What can hang from each mark
vebub: gasip
resa: fonus
nazu: gasip
geku: vati
kasan: gasip
gakitod: gasip resa
vati: gasip geku pobevo
tufof: dubu
pobevo: vati
dubu: gasip
gasip: gakitod nazu vati vebub

Known rows, with every way that one mark hangs from another
[gakitod [gasip vebub]]: [ 15  18   0  24  -6 -12  38   7  -2  13  16   8   7 -22 -21  -2 -27  -4
 -15  23  10  17]
[nazu [gasip [gakitod resa]]]: [ 10   1   9   8   9 -23  33   0 -14  28 -12  16  17 -21   2  23  -8 -27
  -9  20  -3  11]
[vebub [gasip gakitod nazu vati]]: [ 35  26   3  36  -3   9  35   1  10  25  -4  41   3  -1 -20   4 -23 -20
 -14  -5 -12   7]
[tufof [dubu gasip]]: [ 28  11  16  18   3 -12  41  -1 -13  18  13  -2   3 -33   9  10  -5  -1
   2  34  -3   1]
[nazu [gasip [gakitod resa] [vati geku pobevo] vebub]]: [ 27  11  -7  16   2   2  27   2  -2  23   5  22  16 -12 -19  14 -19 -42
 -10 -10  10  31]
[vati [gasip nazu]]: [ 25  25  14   8   6   1  40   7  -3   8  13  11 -14 -29   1   6 -17   3
  -7   8  -2  12]
[gakitod [resa fonus]]: [-16  -2  29  -8  12 -12  11   2 -23  19  -2  -1   2 -25   4  23 -12   9
   0  17  -8  15]
[kasan [gasip [gakitod resa] vati vebub]]: [ 17   4   7  39   6  10  31   5  -3  15   6  36  14 -14 -41   7 -13 -20
 -18  -6 -14  15]
[vati geku pobevo]: [ 30  22   3 -17  21 -10   2   3 -14  19   8  -5  -4 -12   0  12 -22 -11
   3  -9  10  47]
[vati [gasip nazu] pobevo]: [ 32  27   8  -1   4   0  31   9  -7  10  12  13 -20 -30   1   5 -18   1
  -6   1   6  25]
[geku [vati [gasip nazu] pobevo]]: [ 35  30  -2  -7   8   0  21  11  -6  16  18   9 -26 -22   1   1 -23  -7
  -2 -13  14  40]
[dubu [gasip nazu vebub]]: [ 27  30   7  44 -13   2  50  -4  -3  10  19  23  -6 -31  -8  -4 -18   1
  -6  13   6  -1]
[gasip [gakitod [resa fonus]] nazu [vati geku] vebub]: [  1  10  15  25  -6  24  17   0   1  20   4  35   6 -19 -21  10 -28  -1
  -3 -13 -17  14]
[pobevo [vati [gasip gakitod nazu vebub] geku]]: [ 40  26  -8  13  11  19  47   8   8   6   9  41 -15 -27 -16   1 -30 -14
  -8 -14   4  20]
[vati [gasip gakitod] geku pobevo]: [ 32  14   5 -16  21  -3  21  13  -6  13   5  14  -2 -23  -5  14 -10 -30
  -4  -7   2  40]
[kasan [gasip gakitod nazu [vati geku pobevo] vebub]]: [ 50  30 -11  32   3  25  18   6   8  19  17  49  -4  -7 -43  -8 -30 -14
 -13 -30  -2  39]
[gasip nazu [vati geku pobevo] vebub]: [ 42  37  -3  21  -2  20  17  -1   4  13  20  17 -10  -8 -21  -4 -36  -6
  -4 -26   8  37]
[pobevo [vati gasip]]: [ 30  16   5  -9  26  -7  38  10  -7   4   4   1 -10 -23  -2  11 -15  -7
  -7   7   5  22]
[vebub [gasip gakitod vati]]: [ 30  15   5  27   9   0  31   3   5  23  -6  30  12   3 -21  11 -14 -34
 -15   0 -10  12]
[vebub [gasip [gakitod resa] nazu [vati geku pobevo]]]: [ 29  17  -6  11  -3  15  16   7   2  34   0  30   0 -11 -15  12 -26 -24
  -3 -25   0  26]
[vebub [gasip gakitod nazu [vati pobevo]]]: [ 42  27  -6  28  -4   8  27   2   6  27  -4  43  -2  -2 -21   4 -24 -21
 -12 -13  -4  22]

Rows
[ 23   8  -3  28  -4  -4  36   0  -5  20  -2  29  16 -12 -21  13 -15 -37
 -16   2   5  21]	[nazu [gasip [gakitod resa] [vati pobevo] vebub]]
[ 44  36  -7   9   1  14  15   6   6  27  15  16 -12  -1 -13   2 -33 -14
  -4 -23  12  30]	[vebub [gasip nazu [vati geku pobevo]]]
[ 35  20   6  21   5 -10  24   2  -8  11  10  -4   8 -16  -8   3  -6 -16
  -3   5   1  28]	[dubu [gasip [vati pobevo]]]
[ -6   6  13  14  -5  15  34  10  -5  16  11  42 -14 -35 -10  10 -21  -7
  -6  -2  -3  10]	[geku [vati [gasip [gakitod [resa fonus]] nazu vebub]]]
[ 39  23  -1  10  11 -15  22   2  -5  20   4   0   8  -2  -8   8 -17 -24
 -12   6  10  33]	[nazu [gasip [vati pobevo]]]
[ 32  26   6  49  -7  15  36  -7   8  12   0  42   6  -6 -28  -2 -27 -11
 -14  -8 -15  15]	[gasip gakitod nazu vati vebub]
[ 22  22 -11  21 -19  14  20  11   4  21  23   6   2 -26 -26  -5 -40   2
  -5 -12  12  33]	[gakitod [gasip nazu [vati geku pobevo] vebub] resa]
[ 32  21  -7  -1   6  -6   5  14   2  21  16 -14  12 -10 -20  -1 -28 -11
  -5  -4   8  52]	[gakitod [gasip [vati geku pobevo]]]
[ 38  22   5  36   8   9  23   4   4  20   1  40   5  -7 -33  -2 -20  -4
 -15 -10 -23  23]	[kasan [gasip gakitod nazu vati]]
[ 42  33   0   5   7  10   4   1   0  20  11   3  -6  -6 -10   1 -31  -1
   1 -24   1  45]	[gasip nazu [vati geku pobevo]]
[ 16  10  13  28  -1   6  22  -3  -3  21 -11  22  12 -15 -12  11 -20  -4
  -5  -7 -25  18]	[gasip [gakitod resa] nazu vati]
[ 38  17   2   2  19   0   2   2  -2  19  -4  11  12  -1 -17  10 -20 -29
  -2 -20  -8  50]	[gasip gakitod [vati geku pobevo]]
[ 33  29  11  39  -5   1  35  -1   1  13  11   5   5 -19  -6  -3 -14   0
  -4   6  -9  10]	[dubu [gasip nazu vati]]
[ 21  20   0  37  -8  -2  35   7   7  10  17   4  14 -12 -33  -7 -28  -8
 -18  14   3  20]	[gakitod [gasip vati vebub]]
[  4   7  14  42  -6  24  27   6  -2  19   6  53   3 -21 -39   4 -20   7
 -16  -4 -21   7]	[kasan [gasip [gakitod [resa fonus]] nazu vati vebub]]
[-11  -4  19   3   6  -7  24   6 -14  30 -10  32   5 -20  -5  26 -10 -15
  -7  16  -8   0]	[vebub [gasip [gakitod [resa fonus]]]]
[ 20   4  -1  -1  18  10  41  11  -4   7   5  22  -2 -33 -13  16 -18 -25
  -5  -8   6  19]	[pobevo [vati [gasip [gakitod resa] vebub] geku]]
[ 32  14  -1 -10  19 -10  18  12  -8  16   5  18  -8 -17  -6  11 -11 -34
  -5  -9   5  45]	[geku [vati [gasip gakitod] pobevo]]
[ 23  15   2  36 -12  15  27  -4  -2  16  -3  38   3 -17 -25   6 -25 -11
  -8 -16  -9  23]	[gasip [gakitod resa] nazu [vati pobevo] vebub]
[ 22  10   1  14   4  11  14   0  -5  16   3  19  12 -12 -25  12 -22 -29
  -4 -21  -1  38]	[gasip [gakitod resa] [vati geku pobevo] vebub]
[ 34  14   6  14  13  -6  11  -2  -4  16 -11  18  13  -1 -19  10 -15 -23
  -8  -7 -13  41]	[gasip gakitod [vati pobevo]]
[  1   4  10 -11   3   4  13  13 -13  23   2  29 -17 -35   1  15 -16  -4
   0  -8  -3  32]	[geku [vati [gasip [gakitod [resa fonus]] nazu] pobevo]]
[ 36  24  -3   0   8   1  22  10  -3  19   6  30 -17 -22  -5   4 -20 -19
  -4 -15   3  41]	[geku [vati [gasip gakitod nazu] pobevo]]
[ 34  19   1 -21  32  -2  27  13  -4   6  11  -6 -11 -22   0  11 -20 -12
  -1  -5  10  31]	[pobevo [vati gasip geku]]
[ -6  -4  19   2   0   3  34   9 -15   8   4  35  -5 -39 -13  20  -7 -15
 -10  11  -1  14]	[vati [gasip [gakitod [resa fonus]] vebub] pobevo]
[ 39  22  13  41 -11   8  43  -3   0  18  16   6   2 -27  -1   0 -15   7
   0  19 -13   0]	[tufof [dubu [gasip nazu vati]]]
[ -1  12   3  26 -26  11  21   9  -2  19  15  18  -1 -30 -26  -3 -34  19
 -11   8   2  21]	[gakitod [gasip nazu [vati pobevo] vebub] [resa fonus]]
[  1   4  10  14   0  17  46   8  -5   8  -1  47 -13 -41 -12  12 -21   6
  -9   5  -7   2]	[pobevo [vati [gasip [gakitod [resa fonus]] nazu vebub]]]
